What can hang from each mark
nemiviv: remo
fedel: loka volen
megop: remo volen
remo: megop nemiviv
venip: volen
loka: fedel nemiviv venip
volen: fedel venip

Known rows, with every way that one mark hangs from another
[volen [fedel [loka nemiviv]]]: [-0.31 -1.95  0.20 -0.18  0.09  4.42 -4.90 -0.04  2.72  0.10  0.09  1.25
  1.07  0.54 -1.88 -3.88  0.01  1.06 -2.94 -1.60  0.08  5.86 -4.92 -2.63
 -0.16 -0.71 -0.53  0.58  1.81]
[fedel loka]: [ 0.11 -0.84  1.27 -1.56 -0.17  3.15 -1.16  1.40  0.55 -0.31  0.53  0.84
  1.50 -0.21 -0.32 -1.26  2.29  0.73 -3.17  0.38  1.37  2.83 -0.34  3.54
 -1.16  1.56 -0.16  4.15  3.97]
[megop [remo nemiviv] [volen fedel venip]]: [ 0.85  1.70  1.10 -3.64 -0.66 -1.48  2.81 -0.64  1.34  0.82 -0.59  1.95
 -4.10  3.95 -4.23 -0.18  1.51 -2.36 -0.93  1.61 -1.52 -4.25 -1.00 -8.16
 -0.62  3.77 -1.90 -3.18 -4.59]
[loka fedel [nemiviv [remo megop]] venip]: [-0.86 -1.32  0.36  3.17 -0.11 -3.57  3.61 -0.70 -1.17 -0.01  0.15 -4.75
  1.56 -4.81  4.84  1.36 -3.05  0.72  3.36 -0.57  1.20  1.06  5.37  6.97
  0.08 -2.76  2.33  2.16  2.85]
[remo [megop [volen [fedel loka] venip]]]: [ 0.48 -2.20 -0.48  3.94  2.12  0.06 -2.41  0.18 -0.66  0.05 -0.26  3.19
 -0.47  3.35 -3.27 -2.42  0.82  0.03  2.28  0.65 -1.65 -4.16 -2.02 -3.07
  0.39 -2.92 -2.22 -1.18  2.50]
[megop remo [volen [fedel [loka nemiviv]] venip]]: [ 1.03 -0.41  0.18 -0.82  0.84  2.02 -0.92 -2.06  1.74  1.60 -0.40  2.92
 -3.62  3.53 -3.72 -2.68  1.31 -1.35  1.12  0.83 -0.99  0.20 -4.41 -5.49
 -0.49 -1.90 -3.16 -3.82 -0.10]
[fedel [loka [nemiviv [remo megop]] [venip volen]]]: [-0.18 -3.14 -0.46 -0.56 -0.17 -0.17 -2.42 -1.70 -0.27  0.24  1.43  0.54
  1.40 -3.39  2.77 -0.80 -1.97  2.62  1.65 -1.26  1.16  4.12 -0.24  5.02
  0.08 -4.12  2.92  1.63  1.06]
[megop [remo nemiviv] [volen [fedel loka] venip]]: [ 1.26 -1.38  0.93 -3.08 -0.28  0.13  0.46 -0.84  2.68  0.83 -0.11  4.59
 -4.52  3.86 -3.70 -2.01  2.06 -0.79 -0.63  2.11 -1.58 -2.79 -1.39 -7.17
 -0.39  1.87 -2.40 -3.25 -4.14]
[volen [fedel [loka [nemiviv remo]]] venip]: [ 0.15 -2.64 -2.05 -0.29 -0.30  4.17 -3.09  0.48  3.60  0.69 -0.50  1.44
  0.06  2.31  0.06 -4.87 -0.82  1.29  1.25 -1.74 -0.41  4.44 -4.54 -1.28
  0.41  0.39 -1.19 -1.54 -0.98]
[venip volen]: [-0.99  3.23 -0.23 -3.49 -1.45  0.97  1.39 -2.10 -2.40  0.31  0.48 -2.80
  2.87 -0.96 -2.70  1.49 -0.31 -2.04 -3.92 -1.49  0.68  3.45  1.37 -0.71
 -0.99  5.88  4.07  6.86 -0.96]
[nemiviv [remo [megop [volen [fedel loka]]]]]: [ 0.00  0.24 -0.22  1.15  0.59 -0.39  0.56  0.88 -3.88 -1.17  0.26  2.33
 -0.42 -0.72  4.95  0.74 -2.44  1.80  0.34  0.48 -0.54 -4.93  2.10  2.10
  0.18 -2.79  0.17  0.02  2.93]
[nemiviv [remo [megop volen]]]: [-0.43  3.95 -0.01  0.12  0.60 -2.20  4.83  1.29 -6.13 -1.30  0.12 -0.73
 -0.10 -1.37  5.61  4.25 -2.17  0.20  0.54  0.58  0.71 -6.28  3.24  4.12
 -0.27 -0.61  0.97  0.42  3.69]
[nemiviv [remo megop]]: [-0.70  3.63  0.20 -0.20  0.47 -2.15  4.02  2.89 -5.53 -1.72 -0.23 -2.20
  0.42 -1.51  6.08  4.04 -0.61  0.98  0.02 -0.21  1.48 -4.96  3.89  5.79
 -0.73  2.29  2.18  3.38  3.66]
[nemiviv [remo [megop [volen [fedel loka] venip]]]]: [ 0.20 -0.48 -1.28  1.37  0.62 -0.30  0.88  0.90 -3.00 -0.68 -0.12  2.57
 -0.76  0.79  4.12 -0.12 -2.14  1.32  2.33  0.35 -0.75 -5.18  1.58  1.77
  0.41 -2.18 -0.56 -0.79  2.00]
[venip [volen [fedel [loka nemiviv]]]]: [-0.81 -1.57 -1.45 -1.73 -1.13  4.00 -4.45 -3.45  1.22  0.68  0.74  0.88
  2.19 -0.73 -3.57 -3.30 -1.40  0.16 -3.55 -2.21 -0.43  7.41 -2.46 -4.45
  0.06  1.96  3.12  4.04 -2.22]
[remo nemiviv]: [-0.76  2.83  1.95 -4.51 -1.36 -1.32  3.40  2.44  0.48 -1.24  0.30 -1.25
  0.43 -0.31 -0.48  2.67  1.82 -0.32 -4.87  0.67  1.64 -0.05  0.77 -0.04
 -1.01  7.54  1.67  2.31 -2.12]
[fedel [loka [nemiviv [remo megop]] venip] volen]: [ 1.02 -2.23  0.24  1.59  0.34 -0.25 -5.68  2.21  1.52 -0.37  0.05 -0.38
  1.01 -2.83  2.84  1.36  2.57  2.90  1.25 -0.43  0.99  1.77  0.49  6.25
  0.80 -5.00 -0.10 -1.31 -0.70]
[volen [fedel [loka [nemiviv [remo megop]]]] venip]: [-0.02 -3.56 -2.17  2.06  0.94  2.96 -4.20  0.87  2.56  0.17 -0.56  1.84
 -0.42  2.67  0.10 -4.69 -0.23  1.92  2.76 -1.55 -0.45  2.14 -4.21 -1.22
  0.60 -0.81 -1.02 -1.51 -0.29]
[volen [fedel [loka nemiviv venip]]]: [ 0.27 -3.67  1.21 -0.65 -0.51  2.58 -5.24 -0.39  3.61  0.69  0.13  0.35
  1.47  0.45 -2.30 -4.18 -1.02  0.85 -1.93 -2.05 -0.60  5.41 -4.20 -2.09
 -0.08 -3.62 -0.66  0.59  1.83]

Rows
[ 1.40 -1.43 -0.51  0.43 -0.41  3.31 -5.07  3.10  3.42  0.17 -0.94  0.52
  1.07  2.24 -2.66 -0.74  6.22  0.50 -0.44  0.43  0.04  2.50  0.19  2.44
  0.36  2.73 -2.18  1.65 -2.45] | [fedel loka [volen venip]]
[ 0.22  4.49  2.87 -4.76 -0.41 -2.51  5.40 -0.28 -1.78 -0.15  0.32  0.59
 -3.53  0.42 -1.14  3.95  2.28 -2.20 -3.45  2.64  0.47 -4.45  1.19 -2.87
 -1.60  3.93 -0.27 -1.29 -1.37] | [megop [remo nemiviv] volen]
[ 0.46  2.73  2.52 -4.30 -0.66 -1.50  2.38 -0.70 -0.18  0.03 -0.06  2.01
 -3.62  1.95 -2.81  1.12  0.94 -1.93 -4.01  1.60 -1.06 -4.05 -0.09 -7.54
 -0.94  2.72 -0.69 -1.72 -2.73] | [megop [remo nemiviv] [volen fedel]]
[-0.28  3.17 -0.69  0.45  0.70 -2.23  4.84  1.38 -5.25 -0.84 -0.17 -0.55
 -0.33  0.08  4.95  3.24 -1.79 -0.16  2.44  0.56  0.31 -6.31  2.59  3.93
  0.03  0.11  0.31 -0.53  2.36] | [nemiviv [remo [megop [volen venip]]]]
[-0.99  1.85 -0.56  3.02 -0.19  1.58  0.06  0.30  1.99 -0.11 -0.82 -4.86
  2.10 -3.25 -0.98  2.05  3.13 -0.87 -1.50  0.02  1.58  6.05  2.68  2.82
  0.10  3.56  0.63  2.26 -0.96] | [loka [fedel volen] nemiviv]
[-0.68  0.58 -0.75 -3.55 -2.11 -0.94 -0.65 -3.20 -0.49  0.96  0.76 -3.68
  2.32 -3.05  2.05  0.11 -6.03 -0.14 -0.16 -3.81  0.03  5.43 -1.15  0.04
  0.45 -2.34  4.06  0.64 -2.20] | [loka [nemiviv remo] [venip [volen fedel]]]
[ 0.54  3.46  1.63 -4.25 -0.35 -2.54  5.67 -0.31 -0.28  0.51 -0.18  0.65
 -4.01  2.63 -2.53  2.41  2.77 -2.69 -0.40  2.54  0.12 -4.52  0.15 -3.37
 -1.11  4.82 -1.37 -2.80 -3.03] | [megop [remo nemiviv] [volen venip]]
[ 0.28 -2.34  0.87  3.58  2.26 -1.20 -3.65 -0.89 -0.31 -0.05  0.44  2.05
  0.00  0.54 -2.05 -1.55 -1.09  0.41  1.49 -0.02 -1.10 -2.10 -3.18 -2.24
  0.49 -7.35 -1.56 -2.21  3.58] | [remo [megop [volen [fedel [loka nemiviv venip]]]]]
[-0.17  1.15  0.76  2.95  1.98 -1.25 -0.92  0.16 -2.99 -0.56 -0.25  0.82
  0.05  1.79 -2.50  0.33 -0.04 -1.05 -0.36  0.31 -1.25 -5.28 -0.82 -3.50
 -0.05 -2.51 -0.99  0.17  3.42] | [remo [megop [volen fedel]]]
[ 0.74 -0.99 -1.50  1.16  0.44  4.06 -6.12  2.07  4.50  0.34 -0.52 -0.07
  0.72  0.67 -2.28 -0.75  5.71  0.78  0.68  0.01  1.22  5.90 -3.90  2.53
  0.68  0.89 -1.97 -1.72 -2.72] | [fedel [loka nemiviv] [volen venip]]
[-0.17  0.71  0.34  0.66  1.20 -4.10  2.52  1.48 -0.70 -1.13  0.18  1.87
 -1.66  1.65 -1.91  2.13  1.82 -0.36  1.30  2.19 -0.14 -6.40 -0.23 -2.02
  0.31  2.42 -0.34 -2.69 -2.22] | [remo [megop [volen venip]] nemiviv]
[-1.15 -0.75 -0.96 -0.73 -2.50 -1.80  4.02 -4.17 -0.69  1.03  0.90 -4.98
  3.09 -5.99  3.38  0.80 -5.38 -0.25  1.19 -1.62  0.80  6.32  6.02  4.73
  0.23  0.02  4.75  4.50 -1.29] | [loka fedel [nemiviv remo] [venip volen]]
[ 0.13  0.61 -0.40  2.45 -1.08  0.85  1.32  1.65  1.66  0.27 -1.55 -4.13
  2.14  0.50 -2.36  0.94  4.10 -1.78 -0.70  0.65 -0.04  1.57  6.80  2.04
  0.14  6.43 -0.53  5.60 -1.71] | [loka [fedel [volen venip]]]
[ 0.38 -0.86 -1.64 -0.45 -0.30  3.11 -0.95 -1.72  1.41  0.94  0.24  2.96
 -0.40  1.84  0.17 -3.04 -3.17 -0.37  1.36 -0.16 -1.24  1.54 -4.24 -2.73
  0.85 -3.29 -2.74 -4.94  0.08] | [megop [volen [fedel [loka [nemiviv remo]]] venip]]
[-1.41  0.71 -2.21  4.24  1.00 -0.88  5.10 -1.12 -1.66 -0.25 -0.11 -2.19
  0.08 -2.94  4.42  1.57 -2.07  0.00  4.05  0.65  1.28  0.65  3.20  4.50
  0.47  0.12  0.80 -0.81  1.73] | [loka fedel [nemiviv [remo [megop [volen venip]]]]]
[-0.09  2.12 -1.04  0.96  0.49 -1.42  2.98  1.13 -4.15 -0.68 -0.39  0.21
 -0.46  1.16  3.86  1.43 -2.50  0.16  2.09 -0.12 -0.68 -6.22  1.69  0.83
  0.38 -0.69  0.06 -0.93  1.67] | [nemiviv [remo [megop [volen fedel venip]]]]
[-0.17 -2.37 -0.29 -2.82 -1.34  1.18 -1.23 -2.25  0.67  0.65  1.64 -0.11
  1.89 -3.48  2.86 -0.86 -2.71  1.89 -0.11 -1.48  1.31  6.31 -0.47  5.01
 -0.13 -2.83  2.90  1.52  0.36] | [fedel [loka [nemiviv remo] [venip volen]]]
[-0.10  0.25  0.18  1.37 -1.73 -1.75  1.53  0.06  1.40  0.32 -0.56 -5.81
  2.46 -4.90  4.01  2.89 -1.24  0.06  1.00 -0.89  0.81  3.82  6.13  6.60
  0.71 -1.08  1.21  1.76 -1.37] | [loka [fedel volen] [nemiviv remo] venip]
[ 0.29 -3.03 -0.32  1.53  1.27 -1.96 -1.70  1.05  1.66 -0.92  0.41  5.13
 -1.91  2.69 -3.07 -1.58  1.38  0.97  1.03  1.69 -1.56 -5.14 -1.54 -5.17
  0.85  0.26 -1.27 -3.19 -3.08] | [remo [megop [volen [fedel loka] venip]] nemiviv]
[ 0.08 -0.71  0.98  2.50 -1.03 -1.21 -0.68 -0.31  3.04  0.85 -0.59 -6.03
  2.84 -3.61 -1.36  1.31  1.20 -1.33  0.14 -0.73  0.74  5.38  3.56  3.59
  0.37 -0.90  0.32  2.15 -0.89] | [loka [fedel volen] nemiviv venip]
[-0.47  1.60  1.33  0.19  1.25 -4.17  2.20  1.43 -1.96 -1.73  0.75  1.69
 -1.18 -0.08 -0.99  3.26  1.46 -0.10 -1.12  2.28  0.38 -6.22  0.64 -1.67
 -0.05  1.80  0.42 -1.57 -0.80] | [remo [megop volen] nemiviv]
[-0.02 -0.71 -0.19  1.06  1.07 -3.26  0.36  1.02  0.41 -0.87 -0.06  2.99
 -1.82  2.65 -3.29 -0.14  0.77 -0.32  0.75  1.16 -1.44 -6.07 -1.31 -5.83
  0.75  1.67 -0.86 -3.13 -3.31] | [remo [megop [volen fedel venip]] nemiviv]
[ 0.09 -3.22 -1.48  0.43  0.30  4.54 -4.59  0.11  4.78  1.00 -0.52  1.12
  0.39  3.41 -3.49 -5.81  0.84  0.36  0.71 -1.68 -0.51  5.59 -6.17 -3.20
  0.33  0.53 -1.94 -0.86 -0.52] | [volen [fedel [loka nemiviv]] venip]
[ 0.43  1.60 -0.34 -0.72 -0.48  1.44  0.82 -1.15  0.48  1.18 -0.49  0.34
  0.53  3.97 -4.10 -1.66 -1.86 -3.04 -0.35 -0.34 -2.11 -1.10 -3.09 -5.53
  0.45 -0.23 -2.75 -2.39  0.17] | [megop [volen fedel venip]]
[ 1.12 -0.76  2.27 -1.76  0.25  0.57 -1.33 -2.64  0.69  1.47  0.17  2.04
 -2.71  1.35 -2.58 -1.69 -0.16 -1.09 -1.06  0.58 -1.12  0.11 -2.69 -4.57
 -0.92 -4.99 -2.07 -2.43  1.88] | [megop remo [volen [fedel [loka nemiviv venip]]]]
[ 1.11 -2.01  1.12  0.17 -0.47  1.62 -6.67  1.43  4.09  0.44  0.15 -1.11
  1.86 -1.75 -1.39  0.10  3.73  1.18 -0.96 -0.61  1.01  5.64 -1.83  3.73
  0.33 -3.68 -1.08 -0.57 -0.78] | [fedel [loka nemiviv venip] volen]
[-0.40  2.67 -0.21  0.56  0.39 -1.57  2.49  1.06 -5.11 -1.17 -0.05  0.08
 -0.21 -0.46  4.59  2.31 -3.03  0.55  0.16 -0.11 -0.44 -6.15  2.44  1.33
  0.07 -1.34  0.56  0.09  2.75] | [nemiviv [remo [megop [volen fedel]]]]
[-1.90  1.22 -1.21  3.68  0.81 -0.79  4.61  0.06 -2.32 -0.91 -0.10 -3.45
  0.65 -4.53  5.34  2.05 -1.14  1.11  1.61 -0.04  2.23  1.88  4.37  6.36
 -0.17  1.76  2.52  2.56  2.81] | [loka fedel [nemiviv [remo megop]]]
